Known rows, with every way that one mark hangs from another
S(U(T)): [  5  -3  -3   2  11  29 -13  -4  -5  25 -16  -5 -23  16 -34 -20  17  -3
  -4   2  22   5   2   1  -7   4   4  -9 -16 -13  -9  -5   9 -20  -9 -23
   4  -4 -18   6   8]
J(R(F)): [ 10   9  25  11 -10  23  -7 -17  12  -2  -1 -16  -4   0  17  -6  -5 -16
  18   4 -26  17  -9   3  10  -7  -5 -14  10 -10  14  -2  10   4  11  14
 -10   3  -1  -9  -1]
L(T): [ 13  29 -10 -12 -11  18   4 -10   1  21 -14   1 -12  17   3  -3  -2  -2
  15  -3  -6 -31   7 -10   8   1  19   4  -5   9  -7   6 -16 -11  -3   6
  -5   2   9   3   1]
F(R): [ 24   6  18  -7  -5   3  17   2  -2  22 -14  -7  -2   7 -12   5  -2 -11
   7  13   0 -11   6  -2 -10   5 -12  -8   0  37 -15  20   7   5  -1   3
  -8   2   5 -15   4]
S(K(X)): [ 10   5 -16  -7  -7 -12  31  -3  17  -6  34   0 -30  -1  -6 -10  14   2
   1  -4 -11  -4   0 -12  -8  -7 -12  16 -16  13   9  -3  -3  -4   3  -5
  -8 -13   2   0  -6]
T(L U(Z)): [-11  10   8   1 -21   8 -18  -7   3  14   2   1   1  13   2  23 -30 -36
   3 -13  30  -1 -16 -19  -9  18  -9 -11 -20  -8  17 -16  -7 -11 -16  31
 -38  21 -10  27 -15]
U(S(K) Z): [-18   8   5 -26  16 -16  24  -2   8  -4 -22 -24 -39  -2  20   9  -9  -8
 -10 -10  -3  14   1 -15  -7  12 -13  -7 -11 -22   7   4  -7 -13 -10  -4
 -18 -21 -56 -10  -6]
L(T(U(S(K(X))))): [  2  34 -16 -15 -12  14  26 -25  17   1  -5 -14 -42  19 -18   7  -7  -7
   3   4  -5 -34  -1 -20   8  -7  10  22 -24   6  16   7 -28  -6 -12  27
 -31   7  -5  -3 -11]
S(U(Z)): [ -8   3  -1  -5   7  14  -6  -8 -19  26 -16  -5 -20   0 -18 -15   0   3
   2 -13  21  18   6  -8 -17  15 -10  -8 -13  -2  -2  -5   1 -39   4 -24
   2 -12 -27   4  12]
U(S Z(J(R))): [-27  22  -1 -18   6  21  -9  -5  -8  12 -54 -17 -13   1  29   7 -16  -3
 -12  -5 -12  13  -5  -2   0   7 -18 -12  21 -28  13  17   7  -9   7   1
 -15 -10 -30 -21  -1]
R(F): [ 15   3  10   9  -4   8  -1 -14   9 -12  11 -18 -10  15  10  -5  -4  -4
   8   9  -7   8 -16   5  15 -18  -2 -21 -14 -15   5  -6   7   8 -12  13
  -6   7   5  -1   0]
J(R(F) Z(U(S))): [ -6   6  24  15   9  10  -3 -16  39 -31  -7 -28 -28 -11  35  -2   5  -9
  -1   8 -24  11  19   1  35  -7   8 -11  -1 -34  27 -12 -10  30   4  30
 -24 -15  14  -6  15]
U(T): [ 14  -7  -4  -7   3  22 -10   9  -5  21 -11  -3  -4  11   5 -17  12 -17
  -2   9  10  -6 -14   2  -4 -10   2 -19  -9 -11   3   2  12   2 -13  -2
  -5   6 -19   3  -4]
U(S T Z(J)): [-10  10 -14 -30  19  30 -18   4 -15  23 -55 -22 -25  19  25  -9  -4 -10
 -19   4  16  -4 -16  -3  -8  -3 -11 -31  -1 -44  10  19  17  -6 -23   2
 -16   1 -47 -11  -4]
W(X): [  5   2 -16   1  -8   0   8   4   8  -9   0   4  -7 -10   4  -2   9  19
  -2  -9  -1  -3 -10 -12  10   9   1  17  -4   9  19   2  -6 -16 -15  16
  11   8  20   3  13]
S(K(X) U): [  4  10 -20   1   0   0  28 -10   9   5  28   2 -50   5 -40 -20  18  11
  -1  -3   3   7  11  -7  -7   1 -10  20 -24  11   1  -9  -6 -28   5 -23
   5 -27  -1   4   7]
U(S(K) T(L) Z): [ -9  11   0 -30  11   9   2   9  17  14 -31 -13 -45  18  20   4 -10 -36
 -11  -5  12   9 -15 -25  -3  15  -7 -33 -21 -38   1  -3   9  -8 -28  10
 -36 -10 -66  10 -12]
L(T(U(Z(J)))): [  3  42  -5 -15 -17  32  -4 -18 -14  37 -20 -11 -11  27   3   2  -9 -12
   8  -5  15 -36  -6 -10  -8  -2   3   4 -11  -1  13  13 -24 -25 -10  12
 -20  19   8   3  -5]
J(R(F) Z(U)): [  7   7  25  19  -3  15  -8 -12  33 -14  10 -17 -16 -11  38 -10  13 -11
   8   6 -19   5  13   4  23  -9   7 -14   1 -23  24 -14 -10  22   8  19
 -14  -7  30   4  15]
K(S X): [  3   1 -51  -5  -2   4  15 -11  -1  -7   6  -3 -13 -10   9  23  11  27
  10   3  -9  -3 -17  11  -2 -13 -15   8 -12   9   1  -6  -2   6   1  11
  -2 -11  -4  12  -9]
L(T(U)): [  9  36  -2  -5 -17  25   4 -20  -2  18  -8  -6 -13  23 -13   6  -8 -11
  11   2   6 -35  -1 -12   2  -2  13  13 -14   6   9   8 -26 -13  -8  21
 -20  16   7   5  -6]
T(U(Z)): [ -6   5  13  -8  -9   9  -1  -8 -15  12   2 -17  -1   1   4   4  -9 -16
   1  -2  24  -3 -16 -11 -20   3 -15  -2 -16  -3  26   1 -13 -17  -7   6
 -27  15 -21   6 -10]
Z(J U): [-12  -6 -12   8   6   7 -13   6  -3   2 -13   2   2  -4  -4   5   3   3
 -16  -5   4 -17  17   9  -7   4  -1  -4   5 -24  10  -1 -16  -9   4 -10
   2   6  40   5  22]
J(R Z): [ -1  21  10  13  -5  13  -8  -7  19   2   2  -2  -6  -6  35  -7  12   0
   5   7 -18   3  15   8  24  -1   5   8  20  -3  10  -1   0  21  18   9
  -2 -14  15  -7   4]
S(K U(T Z)): [  8   6   1 -10  11  17   9   1  -5  36  -4 -12 -49  16 -19 -25  20 -15
  -1 -12  23  12   0 -11 -22  11 -10 -15 -25 -14  -4  -9  -2 -46  -9 -42
  -2 -19 -45   9   4]

Rows
[-27  10   8  -9 -13   4 -10 -11  13  -3 -17  -8 -15  11   1  30 -36 -32
 -10  -6  24   7 -14 -21   0  21  -6  -9 -20 -22  19 -10  -8  -3 -22  41
 -46  12 -29  12 -13] -> T(L U(S Z))
[  2   2  -8   4   4  33 -23  -1   2  25 -13   7 -21  21 -32 -12   3 -12
  -4   0  27   7   0  -2   1  12  12 -15 -17 -14 -12 -12  11 -17 -11  -7
  -1  -3  -9  19   8] -> S(U(T(L)))
[ -7  -7 -17   7   0  28 -33  15   2  18 -21  10  -2  14  -3  -2   1 -20
 -17  -1  19 -21   5   4  -7   6   4 -24  -5 -34   4  -7  -1  -7 -12   7
 -12  12  35  18  15] -> Z(J U(T(L)))
[  3  28   6  15 -14  32 -16  -8   4   5 -10  -9   8  18  15  -5  -6  -1
  -2   9 -20   5  -6  17   8 -13 -11 -12  24 -20   6   9  11  -1  15   9
   4   9  30 -14   2] -> Z(J(R(F)))
[-14  21 -32   3  12  22  -5  -8 -16  21 -29 -10 -15   5  -3  30   2  23
  -3 -14  14  17  -5  19 -13  10 -14 -10   1 -20 -19  -9 -10 -32   6 -22
  12 -13 -19   6   4] -> K(S(U(Z(J))))
[-18  28   5   9 -27  26 -23  -4   2  24  -7   4   5  21  10  21 -28 -34
  -2 -10  20  -1 -16 -12  -8  15 -17  -6   2 -15  16  -5  -5 -17  -4  28
 -37  22   5  18  -9] -> T(L U(Z(J(R))))
[ -6   0  14  14   4   8  -9   0  22  -6   1  -3  -9 -18  30  -9  16  -8
   2  -2 -15  -3  28   2  15   7   8   5  13 -10  22 -12 -15  13  19  10
 -12 -13  26   2  15] -> J(R Z(U))
[-18   1   7  12   8  24 -14 -10  14 -19 -36 -20 -14  -6  11   9  -9  -6
 -15   5 -21   5  10   9  11  -1  -7 -16  12 -45  22   2  -8   6   5  16
 -14   0  20 -12  19] -> Z(J(R(F)) U(S))
[  9  -3 -52 -14   8  30   3 -13 -21  28 -15  -6 -37  -2  -6   3  22  17
  14  -2  16   7 -24   5 -16  -6 -17  -9 -24  -1  -1 -10   9 -21  -7 -12
  -3 -17 -38  19  -2] -> K(S(U(T Z)) X)
[-12  19  10   0 -14  26 -13  -7 -18  24  -7 -14   6   7  11   2 -11 -16
  -1  -1  14  -2 -17  -2 -20   3 -20  -1   3 -11  28   7  -8 -22   7   2
 -24  18  -8  -2  -9] -> T(U(Z(J(R))))
[  3  14  -3  -7   4  18  -1   6   5  39  -4  -4 -50  23 -19 -13   9 -23
  -2 -17  28  15  -1 -17 -17  19  -8 -20 -27 -16  -9 -15   2 -41 -11 -28
  -9 -15 -38  23   1] -> S(K U(T(L) Z))
[-19  -7   0  -1  12  36 -24   4   6   6 -51 -12 -15  -3   3  -1   6 -18
 -16   4  -8  -9   9   8  -4   3  -1 -14  14 -46  19   8  -2   2   0   4
 -16   2   3  -9  16] -> Z(J(R) U(S T))
[ -8  21   5  -9  -7  21 -14  -3 -19  32 -26  -4   1   1  28  -7  -6  -9
   6  -9  -6   4  -5  -1 -15   2 -23 -13  23 -11  10  14   6 -22  14 -10
  -4  -1  -7  -6   3] -> U(Z(J(R)))
[  7   6  -1   4   9  12   9   2   9  20   4  -9 -46  22 -36 -21  25  -6
  -7  -1  19   7   6  -2 -10   7   2  -4 -21 -12 -12 -10  -1 -29  -3 -33
   6 -13 -24   8   4] -> S(K U(T))
[-15   3 -12 -29  10 -14  29  -6   7  -6 -12 -18 -46  -6  15  -3  -4  -3
  -5  -6  -6  10  -4 -25  -7   1 -18   1 -17  -6  19   4  -2 -11 -10   2
 -20 -23 -50 -10  -6] -> U(S(K(X)) Z)
[-25  17  -9 -21  12   7  -5  -3 -11   5 -45 -18 -17   6  22  10 -17   5
 -18  -4   3   6  -6  -4  -4   5 -11 -15   6 -29   5  17   4  -6  -8   2
 -10  -5 -29 -17   3] -> U(S Z(J))
[ -4   8 -31  -3  10  27 -14  -4  -8  24 -31  -7 -26  12  -1  26   6   3
   4 -11  22  18 -14   9 -13  15  -5 -26 -16 -21 -20 -16  -2 -27 -10  -7
  -3 -12 -39  25  -2] -> K(S(U(T(L) Z)))
[-12   2 -17 -13   8 -15  30  -6  25 -26  -2 -12 -41  -2  -8   5  -3   5
 -14   2 -14   4   8  -9   9  -4  -6  14 -12  -6   8   3  -2   9  -5   9
 -18 -22 -22 -14  -6] -> U(S(K(X)))
[ -4  14   1  -5   8  -2  19  -3  -2  21   6 -10 -44   5 -22 -13  10   0
  -2 -17  14  20  10 -12 -20  21 -14   0 -19  -2  -4 -12  -9 -48   4 -39
   4 -23 -35   8   6] -> S(K U(Z))
[-18   3  14   9  11   5  -3  -4  31 -17 -16  -9 -19 -23  27   2   8  -1
  -6  -2 -21   6  26   2  23   7  11   5  10 -22  20  -9 -15  23   8  16
 -16 -18   9  -5  15] -> J(R Z(U(S)))
[  4  13  -6   6   2  17   2   6  21  18   7   3 -44  29 -33  -7  12 -16
 -10  -5  23   8   8  -7  -4  14   4  -7 -23 -18 -18 -18   4 -29 -11 -17
  -1 -12 -15  19   3] -> S(K U(T(L)))
[ -8  -1  -4  -2  22  -5  10   3  33 -16  -2 -13 -42  -2  21  -5  21  -5
 -21   5   9 -11  22  -2  17   0  18  -5 -20 -32  12 -10 -15  21 -17   8
 -18 -17   3   3  11] -> J(Z(U(S(K) T)))
[ -2   5  -3 -18  20   5  14   7  22  -8 -23 -17 -43  16  -1  -1  11 -14
 -20  10  -1   2  -5  -6   6  -3   6 -10 -14 -32   1   5   4   6 -23   3
 -16 -13 -47  -9  -9] -> U(S(K) T)
[  9  -1   6  10   0  42 -28  -1   3  13 -21 -12  -5   5  12 -16  11 -23
  -4   8  -9  -7  -3  10  -7 -10  -6 -28   8 -40  20   1   3  -5   1   3
 -12  14  27   0  17] -> Z(J(R(F)) U(T))
[ -1   2  -2  -9   4  33 -24  -2 -10  45 -25   0 -27  16 -18 -15   1 -21
   2 -11  35  10  -5 -16 -14  17  -2 -26 -21 -15  -6  -9  16 -30 -15 -16
  -6  -7 -31  24   8] -> S(U(T(L) Z))
[-17  19 -14 -25  10  33 -28   9  -1  27 -56  -7 -24  27  25   4 -20 -25
 -20   0  19  -2 -14 -11   0   5  -4 -39  -4 -45   0  10  21  -3 -30  18
 -26   2 -36   6  -4] -> U(S T(L) Z(J))
[  9   8 -12 -21   4  34 -25   7 -27  49 -27 -11  -8  22  26 -24   6 -14
  -4   0  23  -9 -21   0 -20  -7 -14 -32  -2 -24   5  14  17 -20 -14 -13
  -5   7 -24   4  -1] -> U(T Z(J))
[-21  22 -23 -26   8  -2  20  -3   1   3 -19 -18 -43   8  15   0  -8   9
 -17  -3  -3   1  -3 -12  -9  -2 -22   0  -6 -18  12  13   2 -11  -7  -1
 -17 -18 -27 -13  -2] -> U(S(K(X)) Z(J))
[  1  -3 -16 -39  13   7  18   0   3  11 -20 -25 -55   5  17 -19  10 -20
  -3   4   4   3 -18 -22 -12  -7 -13 -17 -25 -20  19   6  14  -8 -25  -2
 -29 -17 -70  -3  -8] -> U(S(K(X)) T Z)
[  9  -2 -56  -4   8  29   6 -14  -9  14 -10  -5 -34   1 -17   6  27  25
   7   4  13   1 -16  13  -8 -11  -9   0 -23  -1  -6 -10   5  -9  -8  -5
   1 -13 -18  14   2] -> K(S(U(T)) X)
[ -4  34  -2 -12  -7  23  11 -22   7   3 -26 -14 -23  19 -11  14 -14 -10
   1   7   1 -28   1 -13  10  -1  16  13 -15  -3  10  10 -27  -5 -15  28
 -27  14  -6  -6  -9] -> L(T(U(S)))
[-10   1  -7 -13   8  18 -13   6  20  -2 -37  -2 -20  18   3  11 -13 -25
 -14   9  10  -1  -9  -9  16   4  13 -24 -13 -34  -3  -1  16  18 -30  30
 -26   2 -31   7  -8] -> U(S T(L))
[-20 -20   4  -3  20 -18  21   2  24 -29 -14 -12 -31 -17 -10  11   4  -7
 -15  -5  -4   2  22  -9   0  13   0   3 -15 -25  13  -8 -28  -1  -5  -1
 -16 -13 -11  -3  17] -> Z(U(S(K)))
[ 14   3 -24  -5   0  18  19  -2   6  20  18  -4 -55  16 -39 -31  29  -2
  -4   3  13   3   1  -8 -12  -5  -6   7 -30   2   0  -7   8 -25  -4 -27
  -2 -17 -20   8   5] -> S(K(X) U(T))
[  0  21  11  -6  -9  28 -17  -8 -16  27 -19 -16  -1   8  33  -7 -10 -13
   8  -2  -5   8 -13   1 -12  -3 -22 -24  16 -19  13   8   9 -19   8  -3
  -8   5  -7  -8   2] -> U(Z(J(R(F))))
[  0  23  16   5 -16  28 -15 -18 -12  12  -1 -24   1  14  16   0 -15 -19
   4   6   9   3 -21  -1 -12  -5 -22 -12  -4 -20  31   4  -9 -15   3  10
 -27  19  -6  -1  -9] -> T(U(Z(J(R(F)))))
[ -1  11 -32  10  12  31 -12  -3   5  12 -22   1 -21  13 -16  31   7   7
   0  -6  17  16 -11  17   0  11   3 -17 -14 -22 -27 -18  -1 -14  -9  -2
   3  -7 -20  24   0] -> K(S(U(T(L))))
[ -8  -3  12   2  15  19 -13  -1  26  -6 -23 -11 -24 -16  31  -9  20 -14
  -6   8 -11  -2  18   0  24   1  12  -9   4 -31  22  -6  -8  27   1  16
 -19 -16  -3   1  13] -> J(R Z(U(S T)))
